What can hang from each mark
q564: q144 q457 q668
q146: q145 q564
q48: q996
q281: q48
q145: q146 q996
q457: q145
q144: q48 q564

Each row was made from one small tree. Brackets hold a mark, then the marks that hang from it, in the order of their numbers. Every link used is in the known rows. Write each row's tree.
Known rows
[q281 q48]: [ 0.14 -0.67  0.26 -0.75  2.69  0.92 -2.65  0.32 -0.26  0.59 -1.12  0.02
 -3.08  1.47  0.91  3.09 -0.07 -0.23 -0.67]
[q457 [q145 [q146 [q564 q668]] q996]]: [-1.33  0.42 -0.29  2.44  2.11 -1.09 -0.05  2.32  1.22 -1.92  1.45 -0.73
 -1.96 -2.88  0.01 -1.13 -2.50 -1.08  1.41]
[q145 [q146 [q564 q457]] q996]: [-0.62 -0.59  0.04  2.22  2.12 -1.01 -1.20  0.63  0.67 -1.73  2.12 -0.67
 -0.96 -0.19  0.59 -0.74 -2.75 -1.25  1.10]
[q564 q144 q457 q668]: [ 0.15 -2.83 -1.95  2.07  5.09 -1.53 -1.75 -0.80 -3.18 -0.69  0.33 -2.94
  3.09  2.33 -3.35  1.46 -2.09 -0.40 -3.15]
[q457 q145]: [-0.90 -0.03  0.21  1.37  0.14 -0.33  1.21  1.85  1.27 -1.08 -0.92  0.46
 -1.51 -0.42  1.17  0.25 -1.39  0.20  0.74]
[q144 q48 [q564 q457 q668]]: [-0.79  0.42 -1.40  2.21  4.20  0.42 -0.56  0.06 -0.34 -0.54 -0.54 -1.50
  3.25  3.75 -0.49  2.85 -0.28  0.67 -3.36]
[q564 [q457 [q145 q146]] q668]: [-0.41 -1.43 -1.71  3.22  5.00 -0.34 -0.09  2.22  0.34 -2.22  0.02 -1.83
  0.54  2.20 -0.48  1.83 -3.23 -0.04 -1.62]
[q144 q564]: [-0.77  1.68  1.84  0.85  0.13 -0.55  0.10  0.48 -1.11  0.93  0.58  1.34
  1.89  2.85  0.93  0.45  0.19  1.30 -2.29]
[q144 q48 [q564 q668]]: [-0.83  1.71 -1.27  1.04  2.49  0.56 -0.68  0.25 -0.22  0.20 -0.18 -0.98
  2.19  0.70 -1.26  1.41  1.14  0.51 -2.43]
[q564 q144 [q457 [q145 q146]] q668]: [-0.47 -2.76 -2.41  3.72  5.24 -1.64 -1.54  1.98 -1.39 -2.11  0.03 -2.15
  0.34  1.34 -2.40  1.27 -3.86 -0.28 -2.12]
[q48 q996]: [ 2.01  0.40 -0.13 -0.62  0.75  1.04 -0.63  0.95  1.91  0.31 -1.84  1.06
 -3.13 -0.35 -0.75 -1.54  0.70 -0.24 -0.86]
[q564 q457 q668]: [ 0.19 -1.46 -1.29  1.58  4.87 -0.24 -0.31 -0.50 -1.46 -0.81  0.33 -2.61
  3.22  3.29 -1.40  2.03 -1.49 -0.13 -2.67]
[q457 [q145 q146 q996]]: [-1.61  0.56  0.37  2.31 -0.26 -0.45  0.78  2.86  1.00 -1.23  0.46  0.65
 -2.47 -1.87  2.17 -1.03 -3.23 -0.24  2.08]
[q281 [q48 q996]]: [ 1.79 -0.38  0.16 -1.27  3.32  1.74 -3.17  1.07  1.26  0.84 -2.62  0.81
 -5.63  1.15  0.28  1.85  0.50 -0.41 -1.30]
[q145 [q146 [q564 q144]]]: [ 0.44 -0.97 -1.45  1.25  1.38 -1.34 -2.89  1.32  1.18 -1.75  1.38 -0.06
 -3.09 -2.54 -2.49 -1.27 -0.68 -1.12  0.56]
[q564 [q144 q48] [q457 q145] q668]: [-0.69 -2.93 -3.58  3.24  5.34 -0.87 -1.08  0.72 -0.63 -2.23 -1.52 -3.17
  0.87  0.74 -2.62  2.28 -2.68 -0.65 -1.72]
[q457 [q145 q996]]: [-1.76  0.37  1.11  1.60 -0.31 -0.66  1.76  1.25  0.05 -0.53 -0.07  0.09
 -0.58 -1.01  2.20 -0.58 -2.47 -0.17  1.50]
[q145 [q146 q564] q996]: [-0.62  0.44  0.13  1.25  0.75 -0.91 -1.28  0.78  0.77 -1.16  2.42 -0.24
 -1.84 -2.71  0.01 -1.91 -1.60 -1.39  1.85]
[q144 [q564 q668]]: [-0.67  1.82  0.90  0.94  2.34 -0.61 -0.30  0.20 -2.14  1.03  1.27 -0.30
  3.38  2.33 -0.96  0.56  0.47  1.01 -3.50]
[q145 [q146 [q564 q144 q457]]]: [ 0.47 -1.96 -1.53  2.21  2.75 -1.45 -2.80  1.19  1.13 -2.34  1.00 -0.49
 -2.19 -0.02 -1.89 -0.06 -1.82 -0.97 -0.17]
[q146 q145 [q564 q144 q457 q668]]: [-0.20 -2.94 -2.41  2.55  5.05 -2.99 -2.46 -0.09 -0.68 -2.95  1.61 -3.18
  0.48  0.79 -3.58  1.51 -2.99 -1.48 -0.92]

Which tree is each row?
[ 0.62  1.89 -0.48  0.44  0.88  1.46 -0.80  1.22  2.34  0.33 -2.29  1.43
 -1.86  0.87  0.01  0.00  1.47  0.59 -1.87] : [q144 [q48 q996] q564]
[-1.31 -1.34 -1.87  1.59  0.89 -2.38 -1.89 -0.28  0.47 -2.31  1.25 -1.84
 -2.01 -3.44 -1.64 -0.42 -2.41 -2.04  2.70] : [q146 [q145 q996] [q564 [q144 q48]]]
[-0.56 -0.34 -1.03  1.64  2.61 -1.77 -2.51  0.37 -1.19 -1.00  2.96 -1.76
 -0.77 -3.63 -2.74 -2.16 -1.81 -1.78  0.57] : [q145 [q146 [q564 q144 q668]] q996]
[-0.22 -1.59 -0.12  2.13  3.24 -1.30 -0.09  0.43  2.11 -2.61 -0.08 -0.86
 -0.60  1.67 -0.03  1.22 -1.50 -0.76 -0.30] : [q146 [q564 [q457 q145]]]
[-1.11  0.57  0.43  3.45  4.10 -0.83 -0.01  2.25 -0.83 -0.86  0.60 -0.12
  2.33  4.63  0.53  1.93 -2.36  1.25 -3.59] : [q144 [q564 [q457 [q145 q146]] q668]]
[-1.26 -1.16  0.14  3.35  1.90 -0.52  0.82  2.11  0.66 -1.92 -0.11 -0.12
 -0.60  2.45  2.66  1.04 -4.39  0.01  0.52] : [q564 [q457 [q145 q146 q996]]]
[-1.16 -0.21  0.06  1.14  0.59 -2.07 -0.49 -0.02  0.62 -1.87  2.16 -1.13
 -1.05 -1.74  0.12 -0.48 -2.37 -1.51  2.42] : [q146 [q145 q996] q564]
[ 0.02 -2.86 -3.71  2.12  5.20 -0.61 -2.05 -0.79 -1.64 -1.39 -0.81 -3.54
  2.07  1.04 -3.57  2.10 -1.54 -0.80 -2.29] : [q564 [q144 q48] q457 q668]
[ 0.33 -2.70 -0.75  1.64  3.34 -2.13 -1.99 -0.98 -0.11 -1.82  0.53 -1.47
  0.17  1.25 -2.35  0.56 -1.12 -1.10 -1.12] : [q146 [q564 q144 q457]]
[-0.56 -0.49 -0.70  2.28  3.82 -1.05 -1.51  0.45 -0.15 -1.65  2.64 -1.97
  0.25 -0.58 -0.86 -0.64 -2.56 -1.48  0.13] : [q145 [q146 [q564 q457 q668]] q996]
[-0.20 -1.68 -2.28  1.34  3.37 -2.84 -2.60  0.05 -0.59 -2.19  1.97 -2.70
 -0.63 -2.33 -4.33  0.00 -1.56 -1.63  0.03] : [q146 q145 [q564 q144 q668]]
[-0.83 -2.40 -0.06  2.70  3.15 -2.53 -0.83 -0.17 -0.07 -2.18  0.49 -1.39
 -0.19  0.60 -0.95  0.26 -2.73 -1.20 -0.12] : [q146 [q564 q144 [q457 [q145 q996]]]]
[ 0.49 -1.12 -1.07  1.90  2.61 -0.61 -1.87  1.39  2.23 -2.44  1.06 -0.28
 -2.11  0.54 -0.67  0.30 -1.44 -0.80  0.14] : [q145 [q146 [q564 q457]]]
[-1.42  0.30  0.28  2.37  0.69 -1.05  0.16  2.48  1.91 -2.00  1.02  0.25
 -2.94 -2.57  1.16 -1.34 -2.69 -0.93  2.20] : [q457 [q145 [q146 q564] q996]]
[-0.55  0.53 -0.60  1.30  2.49 -0.94 -1.60  0.57 -0.09 -1.06  2.94 -1.54
 -0.65 -3.09 -1.49 -1.79 -1.38 -1.61  0.84] : [q145 [q146 [q564 q668]] q996]
[-0.65  0.51  0.80  2.10  3.98 -0.74 -0.14  0.03 -2.28  0.29  0.87 -0.79
  4.44  5.44 -0.23  2.02 -0.98  1.20 -4.42] : [q144 [q564 q457 q668]]
[-0.17 -1.87 -1.86  2.14  4.90 -1.92 -1.32  0.10  0.69 -3.06  1.57 -2.90
  0.65  1.47 -2.02  1.94 -2.48 -1.28 -0.50] : [q146 q145 [q564 q457 q668]]
[-1.04 -1.46 -0.96  2.38  4.45 -2.28 -0.75 -0.46 -0.56 -2.50  2.47 -3.26
  1.52  0.91 -1.02  1.15 -3.54 -1.64  0.26] : [q146 [q145 q996] [q564 q457 q668]]
[-0.14 -2.99 -2.60  2.04  2.45 -0.54 -1.58 -0.45 -0.35 -1.47 -1.63 -1.60
  0.22  1.72 -1.23  1.93 -1.87 -0.46 -0.80] : [q564 [q144 q48] q457]
[-1.22  0.45  0.90  2.97  4.10 -0.95  0.62  1.24 -1.49 -0.40  0.30 -0.48
  3.51  5.18  0.53  2.19 -1.89  1.32 -3.93] : [q144 [q564 [q457 q145] q668]]
[-1.23 -1.17 -0.42  2.86  4.62 -0.75  1.06  0.47 -1.43 -1.21  0.30 -2.55
  2.75  2.45  0.35  1.53 -3.46 -0.27 -1.47] : [q564 [q457 [q145 q996]] q668]
[ 0.53 -1.91 -2.25  2.25  4.50 -1.48 -3.09  1.00  0.28 -2.28  1.57 -1.77
 -1.02 -0.48 -3.39  0.02 -1.61 -1.19 -1.15] : [q145 [q146 [q564 q144 q457 q668]]]
[-1.19 -1.30 -0.50  1.54  0.75 -3.10 -1.67 -0.26 -0.76 -1.74  2.17 -1.40
 -1.21 -2.39 -1.45 -0.94 -2.88 -1.71  2.05] : [q146 [q145 q996] [q564 q144]]
